Every row comes from one small tree of marks. The marks that hang from a mark follow it in brackets, in alphabetical order. Every link used is in the known rows. Which tree was each row made from?
In the rows, 128 means zero.
Known rows
bokadag[buri[pugivep]]: [142 120 130 138 155 141  78 123 197  89 123 121 112 104 105 114 108 139
 140 132 120  79  88 121 153 156 194 117 176  92 138 117  99 139 129 113
  76 130 114 117 102 133  57 117 151 144 106 160 122 135 118  92 145 160
 104 113 126 128 142  76 145 134 125 169  73 132  95]
ragisa[bokadag[buri] getevag]: [129 139 135 150 149 115  82 146 188  87 106 111 107 115  86 101  94 134
 129 163 130  60  98 125  96 146 238 120 186  91 110 122  78 140 112 102
 100 124 125 119  96 145  47 138 138 150  88 181 112 130 122  77 144 153
  96 104 134 116 142  75 140 151 131 166  78 127 107]
todu[gefame vusivuf[bokadag[buri] getevag pugivep]]: [120 156 153 132 155 123  47 115 163 108 124 124 104  88 116  83 117 199
  86  91 105  94 102  93 115 137 163 136 174  92 163 118  90  86 135 154
 123 131 146  89  86 111 119 103 130 156 109 179 123 121 133  90 185 127
 138 119 112 133 104  91 137 173 168 196  75  78 106]
gefame[todu[vusivuf[bokadag]]]: [124 129 149 138 165 143 108  96 155 103 128 122 112 103 125 100 114 154
  93 132 104 114 107 109 125 119 119 142 168 101 123 131  90 105 122 150
  91 144 133 100  94 111  99 117 122 164 115 171 143 145 120 108 161 122
 133 125 127 127 141  95 133 151 148 189  90 115 119]
buri[bokadag pugivep[ragisa[getevag]]]: [143 137 136 110 157 112  89 127 168  83 121 133 108 122  78  95  93 149
 140 144 114  22 112 124 142 160 170 131 167  97 103 146 101 107 106 110
  89 133 107 146  86 142  88 133 159 162  79 183  97 123 127  87 196 150
  88 109 127 144 146  83 144 126 117 186  72 113 102]
gefame[todu[vusivuf[bokadag pugivep[buri ragisa[getevag]]]]]: [117 158 148 131 161 119  85 116 171  99 118 124 108 109 115  77 109 192
  97 111  93  63 135 112 112 123 151 143 163 102 135 150  90  83 102 142
 119 132 130 102  99 126 154 120 121 172  96 208  78 138 147  94 192 114
 127 122 119 134 139  91 126 172 157 203  82  94 114]
gefame[todu[vusivuf]]: [126 109 132 145 165 134 122  75 148 100 128 121 114 106 118 121 118 160
  92 142 106 110 100 126 131 115 143 143 165 101 120 129  96 117 124 148
  80 152 122 106  99 109  87 123 126 168 118 159 131 149 117 115 144 122
 122 117 135 128 135  89 141 142 151 170  91 133 113]
gefame[todu[vusivuf[bokadag[buri] pugivep[ragisa[getevag]]]]]: [119 161 159 136 163 114  81 118 183 101 114 130 107 105 108  86 111 183
  90 101 105  76 125 112 113 131 172 137 169  99 135 142  87  92 104 142
 111 120 137  96  93 124 134 123 116 166  94 184  98 131 138  92 189 131
 128 118 124 131 135  93 132 173 159 193  77  97 114]
ragisa[bokadag]: [133 114 126 141 144 139  91 126 170  96 113 116 106 112 106  96  96 147
 113 163 116  84  92 145 111 138 174 129 176  96 106 119  87 140 120 110
  91 143 113 136 105 136  56 131 140 148 106 168 126 136 113  87 142 145
 101 104 134 111 147  87 138 140 126 180  87 123 112]
gefame[todu[vusivuf[bokadag getevag pugivep[buri]]]]: [121 149 144 134 161 128  65 120 164 108 123 125 107  95 126  88 117 191
  90 109  98  86 111 113 101 120 119 149 170  99 153 137  88  83 127 158
 119 141 129  86  90 118 127 109 122 173 117 197 110 137 140 103 175 109
 140 123 115 137 124  85 128 172 166 205  87  83 111]
buri[bokadag pugivep[ragisa]]: [146 117 131 107 152 122  84 121 176  88 122 129 110 116  90  95  98 151
 130 131 108  42 102 135 151 161 155 127 167  98 109 145 103 114 115 115
  81 145  99 145  92 134  94 128 160 164  81 180 105 123 121  96 190 147
  91 110 126 136 156  81 145 122 117 195  66 119 100]
todu[gefame vusivuf[bokadag pugivep]]: [120 131 151 131 151 135  71  90 157 112 130 123 108 100 129  84 116 205
  79 104  98 108 108 111 138 128 110 137 165  95 146 120  99 105 128 149
 108 147 134 108 100 105 137 103 126 151 124 168 127 139 129  94 188 123
 131 117 118 129 119 103 133 165 158 198  83  86 111]
pugivep[ragisa[bokadag[buri]]]: [135 143 127 134 139 119  78 141 188  83 108 115 104 114  89  75  95 146
 117 134 118  61 102 150 118 155 230 123 178  95 112 127  84 126 108 107
 100 127 123 135 107 142  76 137 144 152  71 187 107 127 116  88 160 153
  97 103 130 107 158  86 140 142 127 179  67 120 109]
ragisa[getevag]: [126 134 137 138 158 123 103 115 148 105 117 118 111 115 101 118  98 138
 126 169 121  49  97 112 120 135 183 149 172  95 109 126  92 122 118 115
  94 131 125 110  93 135  57 122 146 152 122 159 137 134 125  82 129 147
 107 111 129 126 130  89 133 137 123 151  97 118 113]
todu[vusivuf[getevag]]: [128 126 145 129 164 117  79 114 129 115 123 118 108  98 116 103 110 150
 114 137 116  80  89 132 122 129 147 156 177  95 137 130 104  98 126 149
 104 152 132  88  89 119  63 121 149 163 112 164 141 124 122 119 119 139
 128 122 123 132 131  85 138 141 145 165 105 100 107]
gefame[todu[vusivuf[getevag pugivep[buri]]]]: [124 137 128 140 165 116  81 102 152 111 124 122 110  95 126 106 122 199
  95 114 101  81 106 126 112 118 145 148 164  98 153 135  94 102 128 155
 110 146 119  96  95 115 114 117 131 176 116 186  98 138 137 103 162 113
 136 118 123 138 117  81 136 165 167 185  88 103 105]
pugivep[buri ragisa[getevag]]: [125 150 109 124 152 120  95 132 160  85 112 113 108 120  96  88 100 152
 131 146 111  25 119 125 126 143 224 146 167  99 104 144  94 108 101 102
 111 124 119 131 103 140 111 127 156 166  84 197  87 137 133  80 155 134
 100 111 121 129 149  85 134 143 127 172  82 105 110]
todu[gefame vusivuf[bokadag pugivep[buri]]]: [118 137 134 129 147 147  62 100 163 105 128 115 107 100 132  76 120 216
  85 101  91 105 114 114 138 128 143 134 165  95 156 125  99 101 123 143
 114 143 126 114 106 112 148 100 128 155 113 195  98 147 137  98 199 116
 131 120 114 131 126  94 133 169 157 211  73  86 108]
bokadag[buri[pugivep[ragisa[getevag]]]]: [138 146 125 127 157 123  92 132 197  79 115 125 111 109  86  98  97 142
 140 125 122  39 101 111 143 161 229 123 176  94 124 131  97 117 111 106
  90 116 120 124  98 140  75 128 153 154  80 173 102 121 126  76 159 159
 100 112 128 135 145  76 141 139 126 164  72 123  97]
gefame[todu[vusivuf[bokadag getevag pugivep]]]: [122 150 158 135 164 119  73 111 153 117 123 132 107  90 124  93 112 181
  80 109 101  94 106 118 104 120 109 152 169  99 141 133  88  84 128 163
 111 141 134  78  86 115 111 110 119 167 123 176 131 125 137  99 168 121
 141 123 116 134 113  91 130 165 164 196  94  86 114]
ragisa[bokadag[buri[pugivep]] getevag]: [138 128 129 141 151 120  87 145 198  76 109 122 108 114  86  96  91 135
 144 151 130  58  99 121 106 156 240 110 185  92 107 124  88 135 117  99
  93 123 119 121  96 144  42 138 141 150  85 187 100 126 124  80 157 158
  89 104 134 129 138  72 142 146 126 169  77 124  98]

Which tree is each row?
[118 150 139 124 153 125  54 110 153 106 126 120 103  91 124  80 118 212
  92 103  94  85 106 102 117 131 131 146 170  95 159 125  95  77 134 150
 130 144 133 105  93 111 147 102 135 162 116 197 102 129 139  97 187 116
 137 121 110 140 110  87 132 175 168 202  83  68 105]
todu[gefame vusivuf[bokadag getevag pugivep[buri]]]
[120 138 139 123 157 130  84  94 134 100 129 124 106  93 116  87 111 167
  92 126 104 100 100  90 119 126 138 151 173  95 129 122  92  78 137 153
 113 144 151 100  80 105 101 108 142 164 114 175 147 128 118 102 169 118
 132 122 116 138 119  96 138 157 153 182  91  83 116]
todu[gefame vusivuf[bokadag getevag]]
[144 121 113 123 148 123 100 119 192  80 116 130 107 113  97  74  91 148
 125 143 111  53 106 152 139 154 186 125 172  98 101 134  99 116 114 110
  90 140 109 146 109 132  86 138 152 152  80 184  96 124 116  85 168 151
  96 107 131 128 154  83 142 133 118 176  77 113  99]
buri[pugivep[ragisa[bokadag]]]
[132 129 100 126 140 132  87 137 178  80 110 110 103 116 100  70  95 161
 123 145 109  52 113 155 109 145 216 130 173  98 114 141  89 120 103 104
 109 138 106 151 114 140 100 136 148 159  74 209  82 137 124  87 171 130
  96 109 126 112 166  84 135 143 127 196  73 114 107]
pugivep[buri ragisa[bokadag]]
[137 136 123 119 157 119 106 115 174  82 116 133 110 112  94  96  95 135
 132 142 113  27 107 122 146 152 197 140 167  98 102 137 102 107 109 108
  91 129 119 131 101 135  86 129 158 159  91 168 104 120 130  85 157 151
  99 114 127 140 143  84 140 130 115 158  90 111 102]
buri[pugivep[ragisa[getevag]]]
[141 133 123 124 152 114 101 126 182  76 112 132 104 117  88  79  87 143
 137 154 114  33 111 136 128 154 207 130 174  97  88 140  96 114 107 105
  97 133 116 139 104 140  75 142 154 157  78 188  89 120 125  77 169 150
  91 110 133 135 145  82 140 136 116 172  87 108 101]
buri[pugivep[ragisa[bokadag getevag]]]
[116 162 152 127 153 110  69 113 179  98 119 124 104 103 103  71 112 201
  91  94 102  70 125 101 126 141 186 132 170  93 145 131  92  89 111 137
 122 122 138 112  96 117 149 114 128 157  88 186  96 128 138  84 206 131
 123 117 117 133 120 100 137 175 155 190  69  83 109]
todu[gefame vusivuf[bokadag[buri] pugivep[ragisa[getevag]]]]
[128 157 138 133 146 100  70 136 171 104 104 126 103 118  97  76  91 182
  98 134 110  23 118 157 100 146 199 140 169  97 113 135  89 119 101 111
 114 128 117 125 109 146  99 136 137 151  93 180  87 118 134  62 163 148
  98 106 128 118 127  97 134 158 133 184  85  93 110]
vusivuf[pugivep[ragisa[bokadag getevag]]]
[118 137 130 130 156 100  98  78 142 103 123 128 108 110 105  87 117 218
  84 114  99  59 119 127 133 128 171 145 155  97 125 131  99 104 115 137
 109 136 130 128 103 113 130 127 136 163 105 173  96 135 134  86 174 125
 117 110 128 140 108  98 142 160 153 168  87  94 108]
todu[gefame vusivuf[pugivep[ragisa[getevag]]]]
[126 118 137 139 159 128  77 100 157 108 127 119 112 110 118 110 122 207
 100 110  95  94 112 135 126 123 117 130 161  98 148 138  96 122 119 147
  92 153 102 118  97 119 124 118 124 175 110 192  88 149 131 114 190 110
 121 115 128 132 133  79 139 155 159 207  72 126 107]
gefame[todu[vusivuf[pugivep[buri[bokadag]]]]]
[129 146 121 114 149 116  73 141 152  86 114 112 107 126  85  90 100 161
 142 145 111  16 123 124 117 151 205 141 169  98 111 153  92 110  98 100
 108 123 107 140  90 146 110 129 160 168  73 205  80 132 134  85 191 131
  92 110 122 131 156  82 139 139 125 193  70 113 106]
pugivep[buri[bokadag] ragisa[getevag]]
[122 145 137 130 154 116  68 129 156 111 116 118 106 113 114  75 108 194
 113 114 102  45 121 155 126 135 196 147 166  96 145 146 107 105  94 131
 119 137 112 114 110 131 126 124 141 165  93 195  73 135 146 101 161 136
 118 123 120 130 139  88 131 157 149 186  90  94 103]
todu[vusivuf[pugivep[buri ragisa[getevag]]]]
[130 154 126 133 148 103  86 144 184  81 103 119 103 118  83  80  90 141
 124 147 124  35 109 133 102 152 252 127 180  95  97 135  80 125 103 102
 107 115 124 134 100 147  76 145 144 156  67 193  98 123 124  76 158 151
  92 105 131 116 148  86 140 150 125 169  78 115 108]
pugivep[ragisa[bokadag[buri] getevag]]
[125 123 140 145 162 125 101  85 153 112 126 125 113 104 128 110 120 191
  83 117 104 102 106 140 127 117 127 140 159  99 139 131  95 125 123 152
  89 150 117 104 105 114 109 119 120 161 126 161 116 145 126 100 156 124
 128 117 132 127 123  92 136 158 158 177  89 120 111]
gefame[todu[vusivuf[pugivep]]]
[119 137 131 135 149  96  97  91 153  96 119 127 104 117 101  73 107 211
  86 118 101  65 122 141 116 129 190 133 165  97 117 132  95 106 112 132
 114 139 126 135 105 116 134 136 132 164  89 189  80 135 132  82 187 128
 110 104 133 137 117  95 142 161 152 178  82  94 110]
todu[gefame vusivuf[pugivep[ragisa[bokadag getevag]]]]
[121 128 142 129 152 144  93  82 148 100 131 119 109 103 120  87 114 171
  91 129 103 118 103 100 141 129 128 141 169  97 120 119  99 102 127 146
  98 147 139 117  95 104 107 108 134 158 111 170 141 145 114 107 169 127
 125 120 122 132 136  97 139 151 147 186  85 100 118]
todu[gefame vusivuf[bokadag]]
[122 139 142 139 165 101 110  92 153 104 119 131 112 110 111  96 113 191
  87 120 102  64 121 136 120 120 159 146 161 101 124 144  95 100 108 143
 101 133 124 107 100 119 114 131 122 173 105 175  96 133 135  96 165 123
 125 116 131 136 121  94 136 160 157 166  90 109 113]
gefame[todu[vusivuf[pugivep[ragisa[getevag]]]]]
[134 163 136 132 147  90  48 158 182 105 104 125 101 101  96  79  96 181
 100 112 116  32  98 156  93 155 214 136 175  93 136 129  81  96 121 120
 126 127 125 120 100 144  88 128 143 149  83 186  96 104 134  70 169 148
 111 105 120 116 121  86 136 162 152 189  80  87  99]
vusivuf[getevag pugivep[ragisa[bokadag[buri]]]]
[139 147 146 130 151 156  66 142 205  88 119 123 109  95 107  92 100 130
 129 123 118  83  95 106 139 158 169 121 183  93 137 119  95 118 125 117
  89 127 129  99  98 136  79 105 140 137 102 172 134 129 124  90 172 158
 113 119 118 123 151  86 134 142 127 194  69 111 102]
vusivuf[bokadag[buri[pugivep]]]
[126 129 125 128 156 117  85 106 155 101 125 120 109 114 114  91 121 211
  99 104  93  77 124 146 129 126 142 135 159 100 139 150  96 109 108 141
  98 152 102 128  99 122 145 125 128 178  89 196  71 147 137 112 204 112
 119 115 126 133 140  86 139 159 163 210  66 115 106]
gefame[todu[vusivuf[pugivep[buri[bokadag] ragisa]]]]
[124 134 143 143 165 112  91  95 142 117 125 128 111  96 124 112 119 191
  84 119 104  83 101 129 107 116 130 151 164  99 142 129  91  98 134 158
 102 146 126  90  91 112  95 121 127 172 125 165 118 130 128 104 149 125
 138 120 126 135 110  87 136 157 164 178  96 104 106]
gefame[todu[vusivuf[getevag pugivep]]]
[144 112 121 142 146 144  77 139 204  81 115 119 108 106  98  96  99 143
 131 141 123  84  93 137 129 156 211 107 180  90 123 118  89 144 126 106
  87 136 114 128 103 137  50 130 140 147  86 176 104 134 115  92 159 160
  98 105 133 122 153  74 141 141 127 180  68 134  96]
ragisa[bokadag[buri[pugivep]]]
[119 132 122 132 154 119  67  91 140 110 130 121 107  94 124  98 123 226
  90 109  99  80  98 119 125 127 154 141 162  94 161 125  98  97 139 147
 119 149 122 117  98 106 120 110 142 166 120 189 100 134 136  96 164 115
 133 114 120 140 100  85 142 165 171 184  84  89 102]
todu[gefame vusivuf[getevag pugivep[buri]]]
[128 176 159 113 150 107  39 152 173 122 110 131 101  96 109  66  91 172
  89 108 104  29 105 129 104 149 139 160 172  96 140 135  89  71 122 135
 132 124 138  95  88 139 122 111 141 146 103 183 122 100 137  72 174 146
 131 120 106 122 119 104 124 159 142 201  90  52 112]
vusivuf[bokadag getevag pugivep[ragisa]]
[123 138 128 126 150  89  81  95 141  99 120 131 103 101 107  69 108 215
  79 109 101  63 108 145 111 131 168 141 167  95 131 131  93  88 127 147
 122 147 130 126 100 110 125 130 139 166  91 187  95 117 129  86 185 124
 121 108 125 137 106  95 143 167 167 179  86  79 105]
todu[gefame vusivuf[getevag pugivep[ragisa[bokadag]]]]
[123 146 137 147 159  99  92 114 176  94 113 127 107 113 100  88 108 187
  89 116 109  71 125 140 100 129 208 124 170  98 133 141  86 113 106 135
 106 130 123 109 101 126 107 141 116 171  79 190  78 133 135  94 178 131
 114 108 133 127 132  83 139 169 160 185  77 117 107]
gefame[todu[vusivuf[pugivep[ragisa[bokadag[buri] getevag]]]]]
[125 145 145 137 165 129  85 117 164 101 122 120 109  91 111  99 112 151
 100 119 111 103 103  94 101 126 156 140 177  97 138 130  85  84 129 153
 105 132 144  82  77 116  90 116 124 172 102 178 134 129 128 111 161 126
 133 122 121 133 134  85 134 159 159 187  83 103 113]
gefame[todu[vusivuf[bokadag[buri] getevag]]]
